In the rows, zero is written as 128.
Known rows, with every way that one mark hangs from another:
[Z_343 [Z_11 Z_462 Z_846 Z_904 Z_975]]: [124 130 177 101 170  99 162 141  95 153 157 126 158  93 134  62 169 157
 152 161 123 141 166 124 108 182 104 164 179 132]
[Z_975 [Z_11 Z_343 Z_462 Z_829 Z_846 Z_904]]: [116 140 169  94 173  94 172 153  75 150 148 143 177 120 142  40 171 156
 179 168 134 128 149 121 165 174 117 153 201 130]
[Z_904 [Z_11 Z_462 Z_829 Z_846 Z_975]]: [123 128 172 108 155  94 169 147  74 137 156 146 152 119 132  53 166 159
 166 172 127 116 150 123 133 176 100 155 188 135]
[Z_11 Z_462 Z_829 Z_846 Z_904 Z_975]: [121 139 183  90 170  92 180 149  72 147 174 139 172 110 141  51 167 166
 170 169 120 125 151 132 149 164 108 159 180 138]
[Z_11 Z_343 Z_462 Z_829 Z_846 Z_904 Z_975]: [118 141 202  85 180  88 186 145  66 159 178 142 180 118 144  36 164 166
 176 176 126 117 145 135 173 166 114 161 185 136]
[Z_994 [Z_468 Z_11] Z_475 Z_956]: [ 72 112 103 151 158 130 142 164 135 123 150  95 138  93 118 107 162 134
 120 139 112 180 109 125 114 198  49 170 149 148]
[Z_462 [Z_11 Z_829]]: [132 121 130  94 121 126 167 170 112 117 145 129 132 105 135  88 145 145
 177 138 113 146 130 120 113 152  85 158 152 129]
[Z_462 [Z_11 Z_846 Z_904 Z_975]]: [135 117 169  93 137 106 180 156 107 137 159 132 143 119 139  68 172 145
 172 155 105 131 144 143 114 170  95 177 159 130]
[Z_871 Z_468]: [130 129 134 111 122 134 160 166  97 126 149 127 150 112 128 101 153 165
 123 146 105 150 162 113 122 149  82 158 157 125]
[Z_460 [Z_468 Z_11 Z_871 Z_994]]: [ 99 133 144 120  95 154 159 163 132 119 135 124 163 102 119 104 171 150
 125 147 103 170 190 125 132 143  62 169 153 133]
[Z_950 [Z_11 Z_343 Z_462 Z_829 Z_846 Z_975]]: [116 121 184  92 165 102 167 139  64 168 175 142 166 104 144  43 156 160
 164 191 118 111 138 130 166 173 103 145 183 125]
[Z_994 Z_475]: [122 131 120 123 144 128 157 173  95  97 160 112 133  90 125 103 157 139
 122 138 115 158 107 110 125 151  93 161 149 128]
[Z_975 [Z_11 Z_462 Z_846]]: [118 132 136 108 143 113 162 164  92 129 135 134 154 101 131  66 179 145
 137 156 125 136 158 104 128 162 105 151 188 127]
[Z_468 Z_11 Z_871 Z_994]: [121 117 152 116 113 159 161 167 124 114 138 129 143 110 114 108 171 137
 123 145  94 174 188 136 139 153  63 165 151 131]
[Z_468 [Z_11 Z_846 Z_904] Z_871 Z_994]: [122 117 171 110 136 139 172 157 118 126 148 133 157 129 116  92 195 139
 148 153  91 158 191 152 153 164  76 177 158 132]
[Z_994 Z_468 Z_956]: [ 78 121 110 128 146 128 151 165 109 138 147 116 144  96 120 108 155 141
 118 133 122 168 148 112 120 169  55 164 144 145]
[Z_11 Z_343 Z_829 Z_846 Z_904 Z_975]: [127 141 191  87 168  97 184 150  70 152 169 139 170 131 147  52 162 158
 184 170 120 126 137 149 174 165 102 168 175 135]
[Z_343 [Z_11 Z_846 Z_904 Z_975]]: [132 127 165 104 158 107 161 145 100 146 149 123 152 105 137  78 167 151
 159 154 115 147 159 139 110 180  94 169 168 132]
[Z_904 [Z_11 Z_343 Z_462 Z_829 Z_975]]: [119 136 186 108 153 101 171 147  71 140 153 145 152 112 135  51 142 161
 158 171 139 129 145 114 143 174 100 152 188 133]
[Z_994 Z_468 Z_475]: [ 88 124 112 120 150 126 150 169 104 108 166 104 137  93 123  97 160 144
 116 135 119 163 117 111 126 171  76 164 145 129]
[Z_975 [Z_11 Z_343 Z_462 Z_829 Z_904]]: [116 145 162  98 160 107 171 156  78 140 144 140 171 105 140  55 150 158
 166 157 141 148 150 112 152 171 115 147 199 127]
[Z_472 [Z_11 Z_462 Z_829 Z_846 Z_904 Z_975]]: [120 139 181  87 165  90 176 143  65 155 163 118 168 105 139  47 170 164
 169 176 134 129 157 125 157 169 111 150 191 141]
[Z_11 Z_343 Z_904]: [122 138 161 100 147 122 171 161  87 132 154 130 153 110 133  87 155 145
 141 147 126 154 148 115 148 153 104 167 159 131]
[Z_950 Z_11]: [126 111 122 110 123 141 147 158  93 128 148 129 136  89 128 110 150 140
 125 151 108 153 147 110 117 157  88 147 152 119]
[Z_460 [Z_468 Z_871 Z_994]]: [100 143 142 115 101 145 163 168 103 116 148 129 162  99 121 103 163 153
 116 140 112 161 185 113 138 123  70 165 146 129]
[Z_871 [Z_468 [Z_11 Z_462 Z_829] [Z_994 Z_475]]]: [113 133 144 123 147 130 158 164  90 116 160 120 162 107 123  72 162 171
 143 162 100 152 128 125 151 168  78 155 179 123]
[Z_904 [Z_11 Z_462 Z_829]]: [121 132 142 114 144 114 159 156  83 119 142 141 141 106 123  78 152 152
 153 151 135 141 153  97 120 165  98 150 180 130]
[Z_904 [Z_11 Z_343 Z_829 Z_975]]: [129 131 173 112 141 111 168 152  76 131 145 141 144 126 136  67 141 153
 166 165 131 137 137 131 144 173  89 159 178 131]

Rows:
[104 132 122 144 154 135 155 172  98 113 143 112 141  99 119 101 159 134
 152 144 106 171  95 139 149 165  58 166 158 144]  [Z_468 [Z_11 Z_829] [Z_994 Z_475 Z_956]]
[132 131 146 102 143 121 155 154  97 135 141 121 145  91 139  87 136 157
 165 151 120 157 144 134 108 172  81 150 168 130]  [Z_343 [Z_11 Z_829 Z_975]]
[107 127 128 134 131 146 157 172 107 125 123 122 139 102 115 113 165 127
 129 141 105 173 148 129 134 156  56 168 154 144]  [Z_468 Z_11 [Z_994 Z_956]]
[131 124 192  83 154  93 187 151  92 152 167 137 156 133 149  44 160 154
 205 166 114 120 128 151 150 174  98 173 170 130]  [Z_462 [Z_11 Z_343 Z_829 Z_846 Z_904 Z_975]]
[ 86 110 182 111 146 125 165 140 140 148 170 123 167 101 123  74 170 164
 121 159 111 172 204 140 114 202  69 162 168 141]  [Z_994 [Z_468 [Z_11 Z_462 Z_904 Z_975] Z_871]]
[ 90 142 155 126 127 135 162 161 116 118 158 117 170 111 128  78 158 156
 152 158 108 161 132 136 168 159  69 168 161 133]  [Z_460 [Z_468 [Z_11 Z_343 Z_829] Z_871 [Z_994 Z_475]]]
[121 128 207 102 142 133 181 149 101 143 156 139 169 128 132  70 159 156
 165 167 102 161 175 170 174 171  73 166 172 134]  [Z_468 [Z_11 Z_343 Z_829 Z_904 Z_975] Z_871 Z_994]
[ 63 110 132 150 173 123 148 148 143 137 171 108 154  91 115  85 161 154
 131 148 114 175 135 130 124 204  48 156 161 151]  [Z_994 [Z_468 [Z_11 Z_462 Z_829] Z_871] Z_475 Z_956]
[133 112 158  95 128 111 174 161 110 132 152 130 134 113 137  69 170 143
 163 155 103 126 139 137 112 159  86 170 156 130]  [Z_462 [Z_11 Z_846 Z_975]]
[126 129 159 107 154 104 166 155  78 131 144 142 144 143 132  65 165 144
 182 163 127 123 136 120 160 169  96 168 177 131]  [Z_904 [Z_11 Z_343 Z_829 Z_846]]
[118 129 128 127 133 144 155 176 102  95 144 112 134  98 117 102 171 131
 130 144 101 173 119 129 141 157  77 169 154 127]  [Z_468 Z_11 [Z_994 Z_475]]
[ 67 117 124 148 167 125 146 160 129 135 153  96 143 100 120  91 160 134
 126 146 120 175 103 126 138 200  54 172 152 148]  [Z_994 [Z_468 [Z_11 Z_343]] Z_475 Z_956]
[116 146 196  89 168  99 180 148  70 151 174 139 172 102 143  51 143 168
 162 167 134 136 146 127 159 164 110 154 183 135]  [Z_11 Z_343 Z_462 Z_829 Z_904 Z_975]
[135 118 162  97 125 117 176 159 112 128 153 129 137 104 135  83 153 149
 157 145 112 149 145 135  99 166  93 169 155 128]  [Z_462 [Z_11 Z_904 Z_975]]
[114 143 182  86 179  94 178 150  71 150 171 139 175 120 139  49 167 157
 177 164 128 123 145 114 174 159 118 162 180 134]  [Z_11 Z_343 Z_462 Z_829 Z_846 Z_904]
[116 137 147  91 154 104 164 157  75 140 149 115 155 102 131  62 171 151
 161 165 132 130 153 101 158 153 105 146 183 138]  [Z_472 [Z_11 Z_462 Z_829 Z_846]]
[115 124 176  96 153 115 163 143  69 160 169 141 161  88 143  57 136 163
 150 182 122 130 137 119 152 170 100 138 180 123]  [Z_950 [Z_11 Z_343 Z_462 Z_829 Z_975]]
[101 138 163 107 124 128 171 153 117 137 149 132 184 132 132  78 186 159
 175 160 101 150 185 148 160 157  73 178 166 136]  [Z_460 [Z_468 [Z_11 Z_829 Z_846 Z_904] Z_871 Z_994]]
[104 136 120 146 152 133 155 177  77 106 153 116 133  89 112 111 160 131
 116 132 112 166 101 120 143 144  68 168 146 136]  [Z_468 [Z_994 Z_475 Z_956]]
[129 113 157 106 134 127 160 146  84 143 161 133 149  95 136  95 149 152
 133 161 111 153 151 132 115 172  93 153 162 120]  [Z_950 [Z_11 Z_904 Z_975]]
[116 139 203  93 173  93 182 147  73 156 174 138 171 111 138  46 172 158
 148 173 124 123 155 124 158 166 113 168 178 135]  [Z_11 Z_343 Z_462 Z_846 Z_904 Z_975]
[ 77 106 139 131 154 132 148 152 146 119 173 105 148  90 113  87 174 152
 106 147 110 173 158 117 117 196  66 158 157 135]  [Z_994 [Z_468 [Z_11 Z_462] Z_871] Z_475]
[128 125 164 114 110 144 165 164  99 131 138 128 157 117 126  88 162 165
 128 164  92 157 173 148 137 164  62 163 170 126]  [Z_871 [Z_468 [Z_11 Z_975] Z_994]]
[119 115 156 107 136 125 156 148  83 145 163 134 148  77 131  81 149 155
 117 169 115 140 153 111 114 166  95 140 168 121]  [Z_950 [Z_11 Z_462 Z_975]]
[114 124 155  97 153 121 155 148  74 152 162 138 157  90 136  69 140 153
 152 169 125 135 137 101 152 163 102 139 175 123]  [Z_950 [Z_11 Z_343 Z_462 Z_829]]
[114 138 149 108 142 120 161 165  88 131 134 134 156  93 131  66 154 146
 129 155 138 147 156  96 138 162 106 145 189 125]  [Z_975 [Z_11 Z_343 Z_462]]
